Every row comes from one small tree of marks. Brackets hold a mark, then the marks that hang from it, in alphabetical order. Every link used is in the known rows. Which tree was each row made from?
Known rows
{tupot {suviben ludat mukal ruza}}: [-0.42  1.04  5.29  2.50 -0.54 -1.37 -1.82  1.79  2.79 -1.54 -3.70 -2.77
  1.69 -4.30 -2.64  4.11 -1.94 -1.00  3.38]
{mukal {ruza ludat tupot}}: [-1.06 -1.02 -3.29  0.74 -0.51 -0.61 -0.67 -0.43  0.10 -0.64  1.39  2.98
  1.10  1.86  1.90 -0.80 -0.20 -0.11 -2.63]
{leza ludat {mukal {ruza tupot}}}: [ 0.28  0.14 -2.14  0.21  1.84 -4.62 -2.20  1.65  1.06 -1.34 -0.16 -0.48
 -0.35  0.52  3.90 -5.02  0.85  3.82 -2.30]
{tupot ruza}: [ 1.15  2.01 -0.75 -0.40 -1.56 -3.42 -0.01 -3.97 -1.26  3.83  0.11 -0.66
 -1.35 -0.47 -1.39 -0.97 -1.48 -0.25 -2.37]
{suviben {mukal {ruza ludat tupot}}}: [ 0.92  0.32  0.34  2.87  0.41 -1.94  2.11 -1.22  0.18 -2.06  4.13  3.81
  1.38  1.24  2.58 -2.66  0.37  2.40  0.30]
{leza {ludat {mukal {ruza {tupot suviben}}}}}: [-2.39 -2.16 -3.60  1.96 -0.15  2.11 -1.67  2.37  1.70  0.10 -2.12 -3.70
 -0.14  2.44  2.50 -0.65  0.76  1.50  1.17]
{ruza ludat {tupot suviben}}: [-1.58 -2.45 -1.45 -2.83  1.06  5.20 -0.56  2.85  1.32  1.23  1.05  0.95
  2.87  2.95 -1.72  4.79  0.60 -5.61 -1.30]
{suviben ludat mukal}: [ 0.81  2.20  2.59 -0.78 -0.92 -2.13  2.34 -1.40 -0.32 -0.29 -0.97  1.23
  1.77 -1.71 -1.00  0.97 -1.58  1.41  2.13]
{leza mukal}: [ 1.16  4.33  3.94 -4.80  0.97 -2.94  1.62  0.05 -2.22  0.08  0.09  1.66
 -2.68  0.36  0.65 -4.61  1.75  3.11 -2.55]
{mukal ruza}: [-1.86  2.77  0.64 -0.72 -3.40 -5.30 -1.30 -2.98 -2.39  0.10 -1.80  1.12
 -2.73  0.66  2.25 -4.21  0.43  3.28 -2.70]
{mukal {ruza {tupot suviben}}}: [-4.08 -0.19  0.86  1.00 -2.96 -1.16 -3.36  1.35  1.09 -1.88 -1.61 -1.14
  0.33  1.98  1.80 -0.07 -0.53 -0.99 -3.29]
{mukal {ruza ludat {tupot suviben}}}: [-2.62 -2.36 -2.16  0.96 -0.49  1.36 -2.49  1.78  0.73 -1.16  0.19 -0.20
  0.95  2.19 -0.40  1.22  0.38 -2.67 -2.09]
{ludat {mukal {ruza {tupot suviben}}}}: [-3.34  0.09  0.44  1.94 -1.92  2.37 -0.19  2.04  0.00 -2.39 -1.41 -1.47
 -0.93  2.56  2.22 -1.73  0.29  1.85 -0.95]
{ruza tupot}: [-1.57  0.50  0.45 -2.66 -1.12  0.41  0.56  0.32  1.27  1.24  0.98  3.18
  1.50  2.18  2.62  1.70 -0.11 -1.58 -2.68]
{ruza ludat}: [ 0.51  0.66 -1.49 -4.20  0.41  0.86  1.43 -1.66 -1.79  3.20  0.81  3.04
 -0.26  1.54 -0.82  0.67  1.27 -1.17 -0.82]
{ludat {mukal {ruza tupot}}}: [-2.11  1.27 -0.70  1.86 -1.76  0.35  1.52 -0.29 -0.42 -1.45 -0.22  1.56
 -1.25  2.26  4.42 -3.64  0.05  4.30 -1.21]
{leza ludat}: [ 0.17  0.26 -2.80 -4.09 -0.17 -2.05 -0.88 -1.16  0.25  5.06 -1.26 -0.14
 -0.20  1.48  1.49  0.32  1.25  0.44  0.33]
{leza ludat {mukal {ruza {tupot suviben}}}}: [-1.19 -1.06 -0.86  0.54  1.78 -2.94 -4.24  3.88  1.70 -1.93 -1.66 -3.41
 -0.28  0.61  1.51 -3.07  1.22  1.18 -1.84]
{leza ludat {mukal ruza}}: [ 1.18  2.09 -1.33 -0.88  1.17 -6.66 -1.87 -0.64 -1.69 -0.01 -1.63 -1.56
 -3.15 -0.47  2.38 -7.51  1.88  5.47 -1.39]
{ruza ludat tupot}: [-0.11 -1.24 -2.48 -2.82  1.14  2.83  1.25  0.44  0.89  1.74  2.39  4.26
  2.75  2.76  0.50  2.88  0.32 -2.83 -1.74]
{suviben {ruza {tupot ludat}}}: [ 0.62 -2.89  0.48  0.71 -0.29 -1.25 -3.40 -0.26  2.26 -0.29  1.24  1.43
  1.46 -3.87  1.00  4.09 -0.98 -4.28 -1.07]
{leza {ludat {mukal ruza}}}: [ 0.02  1.06 -3.71  0.37 -0.48 -1.92  0.45 -2.03 -1.45  2.07 -2.28 -1.55
 -3.04  1.43  3.32 -5.06  1.27  5.91  1.62]

Write each row's tree
[ 0.50 -0.86 -2.66 -2.01  1.90  6.27  4.43  1.05 -0.11  1.31  2.35  3.52
  1.15  3.05  0.79  1.16  0.65 -0.01  0.77] => {ruza {ludat mukal} tupot}
[-0.90 -1.82 -1.55 -1.99  2.11  8.58  2.52  3.02  0.42  0.77  1.04  0.31
  1.18  3.58 -1.70  3.31  0.97 -2.75  1.21] => {ruza {ludat mukal} {tupot suviben}}
[ 2.04  0.30  2.55  2.55  2.41 -0.36  1.40  0.79  3.44  0.13  3.58  3.93
  2.66 -1.40  2.01  1.96 -0.05  0.09  2.18] => {suviben mukal {ruza ludat tupot}}
[-1.94 -4.10 -1.10  0.95 -2.49 -0.92 -4.56  0.03 -0.44 -3.00  0.01 -2.00
 -0.11 -1.20 -0.37  1.11 -0.37 -4.40 -2.42] => {mukal {ruza {tupot ludat suviben}}}
[ 1.98  2.72 -0.28 -1.37  1.84 -4.06  0.29 -0.89 -3.47 -2.09  0.84  1.54
 -3.36  0.05 -0.39 -6.99  2.00  4.43 -2.26] => {leza {mukal {ruza ludat}}}
[ 1.26 -2.38 -1.37 -1.94  0.23  4.15  2.23 -0.91 -1.30 -0.23  2.54  1.94
  0.12 -0.40  0.57  1.35  0.40 -1.86  0.39] => {ruza {tupot {ludat mukal}}}
[-0.79  0.55  3.48 -0.75 -0.99  0.01  0.82  0.89 -0.14 -0.89 -2.42 -1.79
  1.75 -1.18 -3.17  2.85 -1.27 -0.98  2.58] => {tupot {suviben ludat mukal}}
[ 0.72 -0.60 -0.99  1.57  2.55  4.68  1.77  1.74  2.43  0.66  1.18  2.43
  1.16  0.51  1.65  2.15  0.16 -0.08  1.82] => {suviben {ruza {ludat mukal} tupot}}
[ 1.04 -0.06 -1.88  0.16 -2.06 -1.21  0.65 -4.01 -4.51 -1.60 -0.11 -0.16
 -4.29 -1.71  0.30 -4.80  0.41  2.67  0.45] => {tupot {ludat {mukal ruza}}}
[-0.70 -1.16 -4.71  1.91 -0.25 -0.11 -0.13  0.20  1.05  0.86 -0.75 -0.66
 -0.25  1.98  4.95 -2.48  0.08  3.90  0.77] => {leza {ludat {mukal {ruza tupot}}}}
[ 1.60  1.69 -0.09 -0.03  1.69  2.64  2.10 -0.35 -0.31  2.01 -0.41  1.31
 -1.96 -0.53 -0.01  0.04  0.91  2.10  2.38] => {suviben {ruza {ludat mukal}}}
[-2.73 -0.48  1.88  0.39 -1.35 -0.67 -4.49  2.63  2.33 -0.41 -6.40 -3.75
  1.30 -3.38 -3.18  5.79 -2.44 -3.37  0.47] => {tupot {suviben ludat ruza}}
[-0.32 -3.69 -0.20 -1.80 -0.03  6.24  0.31  1.50 -0.69 -0.74  1.23 -1.29
  0.09 -0.06 -1.56  3.38  0.54 -4.54  0.85] => {ruza {tupot {ludat mukal} suviben}}
[-1.07  0.92  5.04 -0.56 -0.37  1.33  1.51  2.06  1.87 -0.64  1.88  0.94
  2.27  1.76  1.23  1.38  0.62 -1.20  0.57] => {ruza {tupot {suviben mukal}}}
[ 0.87  2.32  4.30  2.53 -0.36 -4.00 -0.05 -0.42  2.28 -1.01 -2.58  0.08
  1.60 -4.62 -0.13  2.06 -2.42  1.60  2.91] => {suviben ludat mukal ruza}
[ 4.12 -1.02 -2.74  0.24 -0.10  0.69  1.69 -5.40 -3.95  2.25  1.47 -1.71
 -2.85 -3.09 -3.70 -0.95 -1.05 -0.80  0.94] => {tupot {ludat mukal} ruza}
[ 3.44  0.91 -3.95  0.30  1.57  2.96  3.57 -3.72 -2.70  3.59  1.50 -0.27
 -2.21  0.33 -3.42 -1.31 -0.44  0.95  1.00] => {tupot {ruza {ludat mukal}}}
[ 3.32  0.85  0.80  1.81  1.48  0.34  1.77 -2.15 -1.33  2.27  2.59 -2.03
 -0.18 -0.92 -5.55  0.69 -0.01 -1.50  1.88] => {tupot {ruza ludat} {suviben mukal}}
[ 0.24 -2.31  1.45  0.42  0.44 -1.96 -3.82  1.99 -1.50 -5.51  0.79 -1.99
 -1.77 -2.20 -1.29 -2.79  0.84 -1.54 -3.05] => {leza {mukal {ruza {tupot ludat suviben}}}}
[-1.00 -4.11  0.04 -2.69 -0.81  2.79 -2.34  1.19 -0.04 -0.43  1.05 -0.50
  1.48 -0.38 -1.92  4.95  0.01 -7.12 -1.47] => {ruza {tupot ludat suviben}}
[ 1.56  0.34  1.44  2.97 -0.46 -1.74 -0.17 -1.33 -0.11 -0.11 -2.05 -4.75
  1.38 -3.42 -5.80  3.21 -3.36 -1.87  1.85] => {tupot ruza {suviben ludat mukal}}
[ 1.70  2.36  3.66  1.83 -0.85 -2.36  0.75 -2.57 -1.02  1.53  1.01 -3.12
 -0.87 -1.06 -3.00 -0.92 -0.63 -0.06  0.86] => {tupot ruza {suviben mukal}}
[-1.45 -1.09  2.68  0.91 -0.09  1.95  0.50  2.89  2.64 -2.46 -0.81 -0.89
  4.65 -0.36 -1.47  5.26 -2.11 -2.96  1.47] => {ruza {tupot {suviben ludat mukal}}}
[ 1.81  2.43  0.75  1.29 -0.30 -3.64  2.17 -3.48 -2.38 -0.64  2.42  2.82
 -1.61  0.29  1.08 -4.81  1.14  4.39  1.21] => {suviben {mukal {ruza ludat}}}
[ 2.85  2.54  3.54  1.24  1.62 -1.94  1.92 -1.32  0.82  1.38  2.16  2.85
  0.04 -1.95  0.48 -0.08  0.59  1.70  2.72] => {suviben mukal {ruza ludat}}
[-1.70  0.03  1.85  1.28 -0.28  2.84 -1.48  2.99  1.68 -1.01 -6.41 -4.26
 -0.11 -2.57 -2.97  4.23 -2.00 -0.56  2.96] => {tupot {suviben {ludat mukal} ruza}}
